What can hang from each mark
nanuz: kepab piva
leza: piva
piva: leza nanuz nuzu
risik: nuzu pelov
nuzu: nedu piva
nedu: nuzu
kepab: nanuz
pelov: risik

Known rows, with every way that one mark hangs from another
leza{piva}: [ 1.10  1.29  0.94  3.43 -3.48  0.61 -1.64  4.59 -0.11  0.30  1.57  4.23
  3.92 -1.55  0.39  0.25 -1.23 -0.38]
nuzu{nedu piva{leza}}: [-0.88 -0.66 -0.37  1.50 -0.36  4.30  1.64  0.15 -1.39 -1.91 -0.98 -0.02
 -2.10  1.47 -0.41  3.15 -2.87 -0.93]
leza{piva{nanuz}}: [ 0.74 -0.18  0.43  1.75 -1.21  0.44 -1.32  2.22  0.90  0.17  0.69  2.92
  4.74 -2.56 -1.46 -1.19  0.69 -0.90]
nanuz{kepab}: [ 3.65  1.17 -0.20 -0.10 -5.57 -0.87 -0.84  2.90  2.56  1.11  2.55  2.09
  3.87  0.81  2.09  0.96  1.08 -0.90]
pelov{risik{nuzu{nedu piva}}}: [-0.89  0.29  0.83  3.80  0.68 -2.23  2.27  1.66  1.52 -0.21 -1.87 -0.45
 -5.25  3.31  2.30  2.35 -3.24  0.84]
nanuz{kepab piva{nuzu{nedu}}}: [ 3.73  3.06 -1.11  0.86 -6.15 -3.77  0.44  1.35 -2.21 -2.13  3.09  0.85
 -1.64  2.95 -2.07  3.59 -1.49  4.39]
risik{nuzu{nedu piva} pelov}: [-2.27  3.60  0.22 -4.47  3.10 -0.83 -3.47 -1.02  0.29  3.05 -1.56 -0.91
 -5.71 -0.47  3.43  4.65 -3.99  4.77]
nedu{nuzu{piva}}: [-1.46 -1.39  1.95  1.30 -1.83  4.52 -0.44  2.44  0.70 -1.48 -0.26 -0.62
 -1.10  1.44  3.13  1.73  0.54 -2.31]
kepab{nanuz{piva}}: [-1.77  1.99 -1.58  3.09 -2.05 -0.96 -3.35  0.53  0.80  5.21  0.61  0.40
  1.63 -2.97  2.85  1.63  2.64 -0.46]
nedu{nuzu}: [-0.89 -0.60  2.30  1.03 -3.10  2.24 -3.38  3.77  1.14 -1.23 -0.60 -0.33
 -0.16  0.67  4.56 -0.50  0.94 -2.13]
nanuz{kepab piva{leza nuzu{nedu}}}: [ 3.38  2.11 -1.41  0.07 -3.58 -3.88  1.91 -0.58 -3.34 -2.60  2.59  0.17
 -1.00  2.79 -3.17  0.81 -1.09  3.50]
leza{piva{nanuz{kepab} nuzu}}: [ 3.01  0.14  0.65 -1.18 -1.32 -1.46  0.27  0.44 -0.70 -2.32  2.14  3.41
  5.44 -1.58 -3.94 -2.07 -0.56  0.94]
piva{leza nanuz{kepab} nuzu}: [ 2.54 -2.53 -0.02 -4.04  2.39 -1.96  1.71 -3.20 -1.19 -2.32  0.79 -0.22
  4.59 -1.12 -4.10 -7.28  2.00 -1.25]
nuzu{nedu piva{leza nanuz}}: [-1.23 -2.10 -0.88 -0.24  1.92  4.10  1.95 -2.18 -0.41 -2.04 -1.90 -1.30
 -1.29  0.44 -2.27  1.71 -0.91 -1.51]
kepab{nanuz}: [-1.77  0.77 -0.35  0.96 -1.06  1.07 -4.65  0.73  2.26  4.54 -0.51  1.27
  3.92 -3.95  4.45  0.08  1.78 -2.60]
risik{nuzu{piva{nanuz}} pelov}: [-2.20  1.37  0.12 -5.20  5.67 -1.58 -2.43 -2.44  1.56  5.04 -0.92 -1.46
 -2.33 -2.48  2.09  0.24  0.38  2.69]
risik{nuzu}: [-0.56  2.01  0.99  0.34 -0.49 -1.45 -3.13  2.81  0.83  3.40  0.46  0.94
 -0.69 -1.11  3.17 -1.29  0.17  0.64]
piva{leza}: [ 0.19 -1.18  0.37  1.79 -0.32  0.68 -0.75  1.97 -0.57  0.93  0.11  0.88
  2.66 -1.14  1.28 -4.37  1.14 -2.93]
nuzu{nedu piva{nanuz}}: [-0.90 -1.20 -0.67  0.63 -0.63  4.19  0.41 -0.34  0.73 -1.54 -1.37 -0.68
 -1.87  0.61 -1.16  4.44 -1.37 -0.53]

Rows
[ 3.44  1.69 -1.95  1.74 -4.20 -3.52  2.25  0.80 -0.36  1.30  3.30  0.35
  1.65  1.86 -0.97  0.34  2.65  0.97] | nanuz{kepab piva{leza}}
[-0.77 -3.44 -0.57  0.53  2.85  3.34  3.01 -1.56  0.28  0.57 -0.22 -0.68
  2.15 -1.04 -2.10 -2.34  2.56 -3.50] | nuzu{piva{leza nanuz}}
[-1.07 -0.64  0.47  2.74  2.20 -2.31  2.56  0.18  2.18 -0.22 -2.40 -1.33
 -4.81  2.63  1.14  1.42 -2.02  0.48] | pelov{risik{nuzu{nedu piva{nanuz}}}}
[-1.98  1.29 -1.79  2.43 -0.01 -1.03 -2.06 -0.87 -0.14  4.81  0.19 -0.14
  2.16 -3.10  2.03 -0.59  3.10 -1.15] | kepab{nanuz{piva{leza}}}
[-1.31 -1.28  0.29  2.21  3.80 -2.36  3.55 -1.02  1.46 -0.60 -2.78 -1.82
 -4.38  2.55  0.43 -0.32 -1.71 -0.12] | pelov{risik{nuzu{nedu piva{leza nanuz}}}}
[-0.47 -2.67  0.88 -2.19  1.02  3.53  1.94 -1.60  1.39 -2.24 -0.44 -1.96
  1.12  1.29  0.53 -0.66  2.71 -3.12] | nedu{nuzu{piva{leza nanuz{kepab}}}}
[-1.75 -2.52  1.54 -0.01 -0.02  4.41 -0.16  0.53  1.56 -1.55 -0.96 -1.63
 -0.43  0.62  1.69  0.58  2.12 -2.74] | nedu{nuzu{piva{nanuz}}}
[ 0.63  0.07 -0.23  3.49 -0.99 -2.81  0.82  1.21 -4.58 -0.41  1.85  0.12
 -0.80  0.14 -2.50 -3.67  0.65  1.35] | nanuz{piva{leza nuzu}}
[ 2.70  1.04  0.39 -1.71 -1.91 -1.03 -0.44  0.11 -1.09 -3.98  1.07  2.93
  3.26 -0.61 -4.07  0.54 -2.76  2.20] | leza{piva{nanuz{kepab} nuzu{nedu}}}
[ 1.19 -2.65 -1.03 -1.39  1.59  2.25  4.11 -2.40  1.27  0.35  0.91 -0.40
  3.41  0.01 -2.43 -1.13  2.81 -2.97] | nuzu{piva{leza nanuz{kepab}}}
[-1.80  0.89 -1.11  1.57  0.96 -1.74 -1.77 -1.66 -2.20  2.98  0.40  0.03
  1.74 -3.09  0.34 -2.20  1.87 -0.12] | kepab{nanuz{piva{leza nuzu}}}
[-2.81  1.72 -0.46 -6.50  6.95 -1.01 -2.02 -4.38  0.17  2.58 -2.68 -2.54
 -4.59 -1.43  1.06  1.25 -2.07  3.58] | risik{nuzu{nedu piva{leza nanuz}} pelov}
[ 0.70 -1.31 -1.51 -2.06  0.67  3.01  3.12 -3.03  0.65 -2.39 -0.75 -1.02
 -0.06  1.47 -2.66  2.89 -0.68 -0.96] | nuzu{nedu piva{leza nanuz{kepab}}}
[-1.11 -0.33  0.66  3.31  2.33 -2.28  3.35  0.47  0.79 -0.50 -2.15 -0.93
 -4.86  3.20  1.60  0.57 -2.96  0.28] | pelov{risik{nuzu{nedu piva{leza}}}}
[ 0.12  0.65 -0.28 -2.35  1.60 -0.22  1.12 -1.06  1.93  2.73  1.01 -0.14
  0.01 -0.25 -0.09  0.75  1.54  0.36] | risik{nuzu{piva{nanuz{kepab}}}}
[ 0.34  0.95 -0.54  2.97 -1.62 -2.27  0.15  0.81 -4.96 -2.13  0.76 -0.27
 -2.94  1.17 -2.63 -1.06 -1.53  2.67] | nanuz{piva{leza nuzu{nedu}}}
[-1.78 -2.12  1.74  0.61  0.21  4.45  0.80  1.01 -0.17 -1.86 -0.67 -1.13
 -0.54  1.33  2.28 -0.51  0.89 -3.10] | nedu{nuzu{piva{leza}}}
[ 0.70  1.83 -0.19  3.75 -4.17 -2.25 -1.30  2.61 -3.73 -1.66  1.34  0.38
 -3.69  1.32 -1.54  1.72 -1.95  3.61] | nanuz{piva{nuzu{nedu}}}
[-0.11 -0.03 -0.53 -2.97  3.63 -0.25  2.33 -2.46  1.03  2.36  0.63 -0.74
  0.51 -0.45 -0.90 -1.51  1.91 -0.37] | risik{nuzu{piva{leza nanuz{kepab}}}}
[-1.75  4.38  0.56 -4.67  1.78 -3.03 -6.47  0.28  0.73  3.27 -1.92 -0.61
 -4.75 -1.20  4.82  2.48 -3.64  5.00] | risik{nuzu{nedu} pelov}
[ 2.61 -0.38  0.06 -3.70 -1.60 -1.21 -1.11 -1.33 -0.24 -3.84  0.10  0.05
  1.09  0.30 -2.86 -0.59 -1.30  1.56] | piva{nanuz{kepab} nuzu{nedu}}
[ 0.72  0.24  0.97  0.17 -0.63  0.04 -1.58  0.94 -2.13 -3.76 -0.09  2.69
  1.95 -1.64 -3.67 -0.68 -3.11  1.69] | leza{piva{nanuz nuzu{nedu}}}
[-1.98 -3.30  1.32 -0.71  2.07  4.33  1.13 -0.82  0.58 -1.97 -1.38 -2.15
  0.00  0.49  0.78 -1.63  2.43 -3.54] | nedu{nuzu{piva{leza nanuz}}}
[ 2.22 -2.00 -1.05 -2.70  0.91 -0.88  1.16 -1.99  2.01  0.43  0.40 -0.55
  5.28 -1.07 -1.50 -4.70  3.96 -2.91] | piva{leza nanuz{kepab}}
